Each row comes from the steps of one walk. Every step used is in the known rows, and no mark comes twice. Write the walk behind each row, first mark first.
(in the rows, 128 means zero)
Known rows
migaz > bofin: [124 123 130  94 108 168 109 104  87 157 139 142 133 120 146 160 118 152
  93 159 102 138 117 143  91  74 168 100 114  99 142 135  85 120 142 123
 160 143 111 131 152]
migaz > tezig > rotim > tasu > lamo > nuvi: [154 118 131 101  93 176  98  85 105 152 136 127 121 138 184  80  96 146
 111 171  99 124  91 116  80  68 138 109 157 104 182  88 166  92 105 135
 202 117 121 146 122]
goval > nuvi > tezig: [155 115 135  87 135 186 106  80 117 159 144 124 141 122 146 147  89 152
  84 145 125 137  73 178 100  63 151 104 112  95 147 136  91  95 133 144
 165 147 128 115 143]
lamo > nuvi: [136 130 120 109  90 178 108  98  98 159 159 139 123 134 184 116 117 140
  97 156 108 121 119 147  88  92 148 108 104  92 150 126 118  84 141 127
 178 131 105 140 148]
kikimig > tasu > rotim > tezig > migaz: [153 108 122  98  88 163 102  70 148 144 141 146 142  95 155 112  93 156
  70 172  95 144  89  92  81  87 144 130 113  89 170 175  81  80 111 156
 159 141 131 157 135]
kikimig > tasu: [128 126 128  93  79 152 106 101 106 148 155 144 138  96 152 112 112 144
  81 156 121 129 109 136  96  79 157 126 121  80 150 137  79 101 131 140
 182 147 108 147 145]
rotim > tezig > migaz > bofin: [141 112 134  95 103 168 123  71 118 159 127 142 137 128 150 172 129 157
  87 165  71 150  96 106  83  72 165 108 113  96 154 152  76 114 128 126
 139 145 120 138 164]
lamo > tasu > kikimig: [139 128 103 103 115 175  91 102  78 138 149 147 145  99 121 126 106 128
  89 157 113 126  93 137 103 106 150 117 146  82 146 158  80  76 110 130
 162 128  95 139 146]
tezig > rotim > tasu > lamo > nuvi > goval: [154 116 128  61  87 182  96  75 118 159 152 126 135 127 175 112  82 141
 111 168 109 131  85 166 100  81 154 121 160  92 170 101 152  65 120 130
 184 113 111 153 162]
rima > rakeg > zofe > nuvi: [109 110 118  96 111 167  95 137 115 153 147 130 142 104 144 155  84 147
 104 132 114 130 122 127 133  24 143 120 109  85 160 108  45  83 135 124
 155 153 123 125 152]
tasu > kikimig: [132 130  99 106 114 173  86 103  96 142 148 148 146  94 136 123  96 127
  97 162 123 130 103 124  91  95 150 105 125  76 147 139  90  91 114 128
 156 129 107 133 146]
zofe > nuvi > lamo: [118 117 126 120 113 163  91 109  97 144 152 126 149 146 132 121  83 135
 101 154 110 144 101 135  86  54 156 126  74  83 164 118  71  76 130 137
 194 145 104 126 162]
kikimig > tasu > rotim: [137 122 118  99  97 165  92 105 116 141 154 147 140  85 150 104  85 152
  73 166 136 126 110 139  96  83 150 124 117  91 161 154  91  89 123 154
 188 142 115 153 127]
kikimig > tasu > rotim > tezig > migaz > bofin: [154 111 131  90  86 152 112  69 120 148 125 146 149 111 149 145 109 161
  61 174  90 150  98 104  84  79 155 123 112 106 171 179  87 113 117 150
 168 147 132 163 148]
tezig > rotim > tasu: [147 116 126  97 109 185 112  96 118 145 151 130 137 104 130 135 101 162
 104 173  99 136  85 152  96  70 159 107 171  75 153 109 113  81 121 135
 154 130 115 139 132]
lamo > nuvi > tezig: [150 120 129 102  89 176 115  82 108 149 155 128 128 125 191 139 117 147
  95 146 106 131 101 172  94  59 141 114 104  94 147 128 128 108 128 135
 182 154 111 137 145]
nuvi > lamo: [119 119 119 124 107 163  93 107 101 155 154 138 135 114 151 109  89 144
  94 160 114 133  92 140  89  86 164 113  80  81 148 128  75  73 127 136
 173 130 100 125 156]
goval > nuvi > zofe > rakeg: [121 119 128  65 139 202  91 121 124 169 149 123 153 149 128 133  89 145
  88 149 115 134  71 144  95  91 135 105 111  99 153 109  84  85 140 150
 167 147 134 118 140]
goval > nuvi > lamo > tasu: [130 118 131 115 131 179  98  96  78 166 154 130 140 143 121 106  89 146
  77 148 125 129  67 167  98 113 162 118  97 100 148 144  68  49 137 145
 187 119 104 125 171]
bofin > migaz > tezig > rotim > tasu: [143 108 131 105 108 180 111 100 112 131 146 119 127 123 138 148 106 171
 105 176  89 141  83 123  70  61 157  98 175 121 182  89 131 112 122 139
 149 134 122 133 126]
bofin > migaz > tezig > rotim > tasu > kikimig: [148 120 105 106 116 171  95  97 101 124 143 123 139 111 122 145  95 145
 108 184  99 147  78 107  63  73 147  99 181 115 187  98 141 109 101 139
 140 125 118 138 137]
rakeg > zofe > nuvi > lamo > tasu: [117  99 127 125 105 166  87 130  88 143 140 131 144 126 126 120  86 135
  98 145  84 138  97 156 103  59 150 155 102 103 162 134  45  50 121 138
 179 136  96 137 168]
bofin > migaz > tezig > rotim: [121 112 126 111 125 188 111 102 112 139 148 123 116 125 147 140 101 167
  88 176  98 144  93 115  80  63 151 106 155 120 180 105  99 118 129 136
 154 133 109 133 122]
kikimig > tasu > lamo > nuvi > goval: [133 125 125  57  58 149  92  84 104 156 159 142 137 114 195  91  99 117
  90 152 126 127 112 149 101  87 150 137 106  99 165 130 118  87 130 131
 207 136 105 156 175]
zofe > rakeg: [110 124 125  97 116 186  96 118 128 154 148 135 138 114 141 144 100 150
 105 163 116 147  97 129  89 106 149 125  99  80 146 115  70  90 127 132
 164 145 123 121 135]
tasu > lamo > nuvi > zofe > rakeg > rima: [116 107 116  86  91 188  82 114 135 163 151 160 169 140 192 119  87 131
 109 141  96 124 103 140  96  76 129 115 110 120 162  70 143  78 132 139
 203 137 112 138 132]
lamo > nuvi > goval > migaz > tezig > rotim: [130 109 142  67  90 196 118  82  93 143 162 124 111 151 180  76 124 154
 135 161 126 134  87 136  84  83 147 123 154  70 177 108 118 113 137 132
 195 125 105 147 147]
tasu > rotim > tezig > migaz > bofin: [151 105 129 102 118 180 111  72 127 157 124 144 137 123 145 160  99 168
  76 174  90 147  98 105  82  78 157 108 106 108 160 168  89  99 119 140
 144 140 127 142 144]
kikimig > tasu > lamo > nuvi: [133 136 115  93  62 146  87  86  94 150 152 145 135 123 194  88 101 125
  87 158 118 121 117 131 100  85 144 132 102  96 168 133 124  85 119 137
 217 132 107 163 152]
rotim > tezig: [144 116 123 102 112 180 100  81 121 139 144 126 136  96 162 150 117 154
  79 153  83 127  92 130  99  74 155 107 123  81 149 146  72  79 122 130
 154 132 113 128 150]
tasu > lamo > nuvi > zofe > rakeg: [119 123 117  80  94 183  80 111 122 159 154 130 146 155 188 116  89 126
 109 152 106 124  95 131  96  83 128 121 101 102 166  99 128  79 118 144
 198 146 122 139 137]
rakeg > zofe > nuvi > goval > migaz > bofin: [122  99 134  57  90 174 103 117  89 135 140 137 148 133 134 171 106 143
 150 149 106 147 112 161  98  45 166 142 132  89 156 119  54 111 154 124
 161 154 108 144 190]
lamo > tasu > rotim > tezig: [159 105 120 105 124 194  92  84 114 126 143 129 139  91 142 141  97 169
  63 157 100 121  87 147 108  93 146 120 142  98 159 178  77  50 106 146
 174 129 110 140 141]
migaz > tezig: [125 115 132 103 117 176 102 113 109 150 146 135 119 112 160  97 119 146
  91 155 107 130 105 108  80  69 153 104 120  92 156 123  89 117 130 129
 169 141 115 119 119]

Write each row's walk
[173 120 119  89  77 156  94  76 116 143 147 132 146 118 194 138  92 138
 119 149 108 124  90 166  90  57 146 114 124  97 157 101 168  82 107 134
 193 149 122 135 146]
rotim > tasu > lamo > nuvi > tezig
[135 124 114  83  89 171  84 101 104 158 157 136 138 154 199 102  91 130
 104 149 101 104  98 141 102  60 136 106 118 101 156 109 141  79 120 139
 191 135 106 142 139]
tasu > lamo > nuvi > zofe
[102 108 117 112 106 155  85 130 105 155 148 129 145 115 143 134  73 140
 103 135 114 136 111 133 123  26 148 128  66  86 173 106  41  72 125 127
 168 147 121 124 174]
rima > rakeg > zofe > nuvi > lamo
[110 119 127  76 111 189  94 126 134 155 156 130 148 128 147 140 102 145
 102 154 103 135  86 135  94  82 142 111 114  88 147 107  88  99 129 142
 162 157 122 127 125]
nuvi > zofe > rakeg
[138 123 115  73  80 173  78 112 124 153 150 127 158 149 177 125  93 132
 131 153  96 129  85 141  86  83 131 111 123 101 166  76 164  73 112 143
 194 140 129 140 144]
rotim > tasu > lamo > nuvi > zofe > rakeg
[142 116 115 104 111 168  92  97 121 131 141 124 135 124 147 138  77 161
 111 179  99 137  78 113  78  57 154 105 176 125 191  84 145  96 102 142
 172 130 126 134 123]
bofin > migaz > tezig > rotim > tasu > lamo
[105 113 115  94 100 169  95 135 117 160 153 138 125  76 160 145  92 158
  95 137 115 122 111 133 134  57 153 108 113  81 147 118  54  81 126 118
 133 139 125 128 149]
rima > rakeg > zofe
[152 120 115 104 113 177  94 100 101 132 134 123 137 100 128  94 103 140
 103 177  98 137  79 109  73  75 144 101 181  81 174 107 134 110  96 138
 154 123 118 136 117]
migaz > tezig > rotim > tasu > kikimig
[108 108 121 106 113 191 101 116 139 160 144 163 157  93 140 148 101 149
 105 152 103 148 103 136  85  99 155 113 108  95 143  92  85  91 141 130
 176 143 112 122 129]
zofe > rakeg > rima
[144 115 121 106 124 190  97 111 102 144 152 145 133 102 129 123  85 160
  77 162 130 122  97 155 103 104 150 116 136 100 151 163  83  56 117 148
 174 132 106 143 123]
lamo > tasu > rotim
[143 111 136  99 107 182 113 101 114 142 144 122 126 110 142 102 114 164
 102 172  96 136  83 119  79  64 152 101 173  87 169 102 127 109 116 137
 165 130 121 130 111]
migaz > tezig > rotim > tasu
[179 115 114  78 135 189  96  71 109 150 138 119 159 106 113 141  71 147
  92 165 116 144  50 175  98  66 142 108 172  89 164 122 135  88 111 147
 157 131 131 132 145]
goval > nuvi > tezig > rotim > tasu > kikimig
[111 105 126  86  89 196 103 117 128 172 158 156 159 136 178 128 112 135
 102 139  86 131 108 148  84  82 131 106 113 112 152  72 132  92 149 137
 189 143 106 136 136]
lamo > nuvi > zofe > rakeg > rima
[131 126 111 101  94 172  89  90 101 158 153 145 129 137 195 105  90 133
 101 160 117 118 110 133  98  87 143 112 104  97 158 120 119  71 122 130
 193 128 107 142 145]
tasu > lamo > nuvi
[165 103 139  85 111 177 112  83 125 131 141 106 154 119 120 165  88 160
 117 161  94 152  82 173  94  10 144 125 161  84 172 103 119  99 118 145
 182 166 123 135 131]
zofe > nuvi > tezig > rotim > tasu
[130 132 117  89  83 145  84  94 111 146 149 147 144 100 166 108  89 136
  89 160 123 124 105 124 106  77 155 130 118  87 158 137  90  87 113 138
 196 143 112 148 135]
kikimig > tasu > lamo
[158 104 130 101 114 181 115  71 109 148 125 143 138 120 128 160 110 169
  70 168  82 144  89 118  92  92 158 118 129 111 161 186  77  83 118 143
 157 142 124 152 149]
lamo > tasu > rotim > tezig > migaz > bofin
[116 100 126  79 132 207  93 119 138 175 150 148 173 138 132 137  89 145
  94 138 103 134  75 156  93  85 140 102 122 113 144  82  99  85 158 147
 174 137 126 116 132]
goval > nuvi > zofe > rakeg > rima
[150 121 116  92 106 177  93  89 123 147 142 130 143 105 145 125  71 157
 114 177 102 127  82 137 104  71 159 113 168  85 162 108 122  64 100 134
 169 121 117 142 127]
tezig > rotim > tasu > lamo
[156 114 126  97 100 183 105  65 118 151 143 120 128 126 192 125  79 147
  92 162 115 129  91 166 113  46 135 127 128  98 169 121 135  91  99 138
 203 143 113 145 133]
tasu > lamo > nuvi > tezig > rotim
[130 107 103 126 109 165  73 128  72 131 138 140 159 119 111 115  77 113
  96 150  91 141  92 141  98  73 140 156 108  98 169 144  55  52 104 138
 172 134  95 139 179]
rakeg > zofe > nuvi > lamo > tasu > kikimig
[126 112 139 104 124 191 111 101 114 149 146 124 112 119 153  92 111 157
  86 173 103 134  90 112  93  63 150 110 150  88 166 120  87 117 116 137
 174 134 118 130 103]
migaz > tezig > rotim
[135 127 119  72  60 150  85 100 100 155 160 142 147 142 200  89 101 119
  88 147 108 110 105 138 105  58 134 124 120 104 167 115 139  90 121 149
 211 143 109 162 148]
kikimig > tasu > lamo > nuvi > zofe
[142 111 124 119 149 191  86  98  83 161 151 135 139 133 117  96  54 158
  65 157 142 127  67 166  95 114 154 121  95 114 156 162  83  34 124 163
 190 110 112 129 153]
goval > nuvi > lamo > tasu > rotim
[156 113 117 111 130 192  87  83 131 130 144 132 139  91 155 143  84 165
  68 164 100 125  96 128 100  76 148 108 120  93 156 160  83  64 112 143
 162 134 122 133 133]
tasu > rotim > tezig
[122 117 133  97  97 165 122  97 111 172 135 155 134 137 142 153 117 151
 105 169 101 152 109 110  79  78 172 104 107  95 145 141  81 122 140 124
 143 147 114 140 151]
tezig > migaz > bofin
[139 108 126 101 102 175 115  75 144 155 137 141 132 113 159 140 113 155
  89 169  72 142  81  94  87  77 156 111 114  76 155 149  73  78 121 131
 136 141 119 130 147]
rotim > tezig > migaz
[148 116 109  95 103 178  95  93  89 120 144 133 143 111 122  91 104 151
 162 179 118 133  72 102  68  85 145 104 194  53 180 105 133 105 100 146
 165 123 118 143 123]
goval > migaz > tezig > rotim > tasu > kikimig
[125 119 128 111 134 178  90  98  96 173 151 137 139 141 135 109  77 142
  83 157 130 136  76 152  90  95 161 108  77  94 147 126  79  65 139 143
 173 119 118 118 166]
goval > nuvi > lamo
[135 114 129  65  82 172  92  88  96 144 158 139 121 148 203  76 113 134
 154 152 136 122  94 117  83  84 149 119 120  81 176 107 128  95 122 129
 205 130 109 136 156]
tasu > lamo > nuvi > goval > migaz > tezig
[173 107 127  79 134 183  98  65 129 151 134 114 151 120 136 143  52 162
  99 163 122 134  49 177 109  51 148 111 168  98 167 110 134  70 105 150
 181 134 137 130 133]
goval > nuvi > tezig > rotim > tasu > lamo
[142  97 130  94 109 176 100 114 131 136 137 121 143 105 149 160  87 140
  99 139  85 144 101 167 103  14 140 140 118 100 155 127  68 102 123 136
 158 171 117 129 143]
rakeg > zofe > nuvi > tezig
[135 113 120 125 121 174  88 103  93 144 152 143 135 109 128 102  73 155
  77 164 133 125  87 155  94 104 156 128  96  97 156 159  79  48 111 154
 189 122  97 140 145]
nuvi > lamo > tasu > rotim
[162  90 132  95 101 183 109 106 134 134 130 111 147  97 131 164  79 157
 116 157  73 151  81 178 104   4 139 143 171  93 168 101 104  90 113 142
 155 161 125 140 137]
rakeg > zofe > nuvi > tezig > rotim > tasu
[156 125 115 101  90 180  97  81 108 152 149 130 133 130 175 112  81 150
 113 172 106 122  92 147  95  77 147 113 160  93 170  98 159  61 108 134
 193 115 117 155 144]
tezig > rotim > tasu > lamo > nuvi
